Each row was made from one path, in order. Every step used is in the known rows, and no mark comes twice. Write each row's path.
Known rows
mano/dekig/seba/finub/vuko: [  0  -5  -1 -33  -2  58  12  18 -16 -42  -4 -12 -12   0  -3  -3  -9 -21
   1 -19  14  14]
seba/dekig/vuko: [ 13  12 -14  -1 -11   4  20 -28  14 -17   8  -4  17 -13  11  -7 -11   7
  -1  -8 -18  14]
mano/dekig/seba/finub: [ -4  -2   7 -21  -1  50  23  13 -21 -18  -4 -14 -31  -5 -17   1  -6 -29
  13 -29  17  11]
zugaf/nepu: [  2   9  -3  10   0   0  20   8  -5  -1   6 -10   4   6   2   8   0  10
  -7  -5  -8  12]
seba/finub/mano/dekig: [-14   0   6 -11 -23  37  14  24 -35 -24   1  -7   7  -5   6  -3  -8 -18
   3  -1  34   6]
vuko/dekig/seba/finub/mano: [  1   3  17 -17 -21  31 -10   7 -22 -50   2  -3 -14 -10 -12 -20   1  -7
   4 -26  36  -2]
kosuk/dekig/seba/finub: [ -9  -8  -1  -3   2  60  19  17  -5 -13   5 -18 -43   2   2  -3  -2 -16
  -9 -39  10  12]
nepu/zugaf: [ -1 -10   9  -8   5  -7   2 -12  -7  21   4  -1 -15   0  -7   1   3   5
  -9 -24  -5  16]
finub/mano: [ -5   0   5  -1 -13   7  -4  -6 -17 -11   4   2  15  -4  12 -11  -4   0
  -1  11  12  -6]
zugaf/vuko/dekig/seba/finub/mano: [  5   6  22 -17 -19  23  11   8 -18 -43   0  12 -25 -13 -10  -9  10 -17
   0 -25  28  -7]
nepu/zugaf/vuko/finub/seba: [ 16   1  27  17  -3 -42  25 -10   3  46   2  10 -27  19 -17  -5  11  -7
  -6 -14 -17   6]
zugaf/kosuk: [  6 -11  13  -1  -8 -21   8   7  -4  12  -3   3  -5  -7   3  -3  -6 -10
 -12  -7 -15   0]
zugaf/vuko: [  7   3   8   1   0  -9  23   2   4   6  -2  16 -11  -3   1   8  10 -10
  -5   1  -6  -4]
nepu/zugaf/kosuk/dekig/seba: [ -4 -30  24 -17   2  13  15 -10  -9  39   7 -12 -45   1   5  -5 -11 -28
 -25 -54 -36  19]
dekig/vuko/finub/mano: [ 15   6  -5  -4 -22 -23   9 -33  -9 -12  11  -7  37   1  11 -13 -13   7
  18  23  20 -13]
dekig/seba/finub: [  7   0   2  -6   3  40  14   9  -8 -27   0  -8 -45  -5 -20  -8   2  -5
   2 -32  15   6]
finub/vuko: [  3  -1 -10 -13   1   7 -11   4   6 -24   0   0  21   3  16  -5  -3   7
 -13  10  -3   4]
mano/dekig/vuko/finub/seba: [  9  14   0   0 -17 -13  17 -19  -2  16   0  -5  36  23  -3 -10 -16 -21
  22  13  -4  -2]
dekig/seba/finub/vuko: [  8  -3  -7 -19   2  47   5  10  -2 -53   0  -9 -26   1  -6 -11  -3   3
 -10 -18  10  11]
dekig/mano: [-11  -1 -19  -7   7   4   1 -13   2  -7   5   3  -3 -12 -15 -16 -13  -7
  -6  -1 -11   0]
zugaf/kosuk/dekig/seba/finub: [ -4 -20  14  -1  -5  38  26  20  -8   1   2 -14 -47  -3   5  -8 -10 -25
 -19 -43  -9  14]
seba/finub/vuko: [  3  -1 -12  -9  -5  29   2  24  -2 -44  -2  -4   3   2   9  -3   1  15
 -15  -6  20  16]

Which path is each row?
[  6 -13  33 -25 -12  -5  34 -23 -32  22   5  -7 -30  -5 -14   0  -4 -38
  13 -13   4  -1]	nepu/zugaf/vuko/finub/mano/dekig/seba
[ -6   8  -8 -25 -26  37  19   0 -31 -32   5  -4  33  -6  14  -4 -16 -14
  13  -2  35   5]	seba/finub/mano/dekig/vuko
[  1   5   0 -25 -10  -5 -30   5   8 -37  -2   3  39  -1  11  -2   1   4
 -12   4   8   0]	finub/vuko/dekig
[  3  -3   7  -8 -10  45  12   2 -25 -39   4  -7 -31  -9  -8 -18  -2  -5
   1 -20  25   2]	dekig/seba/finub/mano
[ -9   3 -23 -26  -6  15 -21  15   4 -63   2   5  18 -14  -6 -18  -7   3
 -17 -13  16  11]	seba/finub/vuko/dekig/mano
[ 20  14  -5  16 -12 -26  10 -27  11   8   5  -1  23  20  -6 -17  -9   2
  11  12  -3  -5]	dekig/vuko/finub/seba
[-13   5 -10 -20  -1 -11 -22  -7   5 -18   4   8  16 -13 -15 -13  -7  -9
   1  -7  -3  -5]	vuko/dekig/mano
[  5   4  14 -23  -4   8 -17  -7   2 -21  -2  -2  -7  -6 -19  -9   2 -14
  10 -23   2  -7]	vuko/dekig/seba
[ -5   8 -13  20  -3   9  13 -14  15  -6   6   4 -10  -6 -14 -33 -13 -11
 -15 -13 -47  20]	finub/seba/dekig/mano
[  4   5  -9  31  -6 -18  20 -17  16   1   7  -8 -13   0 -18 -37 -12  -7
  -6  -3 -35  11]	vuko/finub/seba/dekig/mano
[ -5   0 -19   2   3   7  14 -14  11 -17   9  -3 -11 -22  -7 -22 -13  -5
 -11 -12 -32  17]	seba/dekig/mano
[  8   0  26 -25  -2  10  15   3  -8 -14   0  10 -50 -10 -29   5  15 -11
 -11 -63  14  13]	nepu/zugaf/vuko/dekig/seba/finub
[ 12  19  -7  16 -15   5  19 -26  18  -3   6   4  18   3   7 -23 -10   1
  -7 -12 -35  16]	finub/seba/dekig/vuko
[  3   5  10 -19  -6  25  -5  12  -6 -37  -4  -3 -23 -10 -25 -10   5  -5
   4 -36  25   2]	vuko/dekig/seba/finub
[-19 -21 -10  -4  -4   4   9   2   1  20   8  -3  -8  -9  11 -15 -22 -28
 -25 -13 -34   6]	zugaf/kosuk/dekig/mano
[ 11   8  -4  31  -6 -24  41 -16  20   9   5   7 -24  -2 -15 -28  -3 -16
  -9   0 -41   7]	zugaf/vuko/finub/seba/dekig/mano
[ -9   4 -20 -34  -4  -2 -31  -5  11 -44   4   7  36 -11  -3 -18 -10  -3
 -15   2  -6   2]	finub/vuko/dekig/mano
[ 20   8  -4   8 -27 -19  24 -37  -1 -22  14 -15  29  -9  19 -20 -13  10
   8  14   2   1]	seba/dekig/vuko/finub/mano
[ -2  -3  13  -8 -20 -11   9   0 -27   1   1 -17  22   1   8  -2 -10 -20
  20  26  22  -8]	vuko/finub/mano/dekig
[ 22  12  17  37 -10 -31  41  -5  17  15   0   3 -23  10  -3 -12   8  -8
  -4   2 -32   8]	zugaf/vuko/finub/seba/dekig
[ 11   7   8  25  -6 -25   5  -1   5  18   0  -5  -3  23 -10 -15   0  -3
   7  10  -6  -5]	vuko/finub/seba
[  1   5  -3 -19 -12  12 -20  28   1 -55  -4   1  22  -2   6  -3   6  11
 -15 -11  29  11]	seba/finub/vuko/dekig
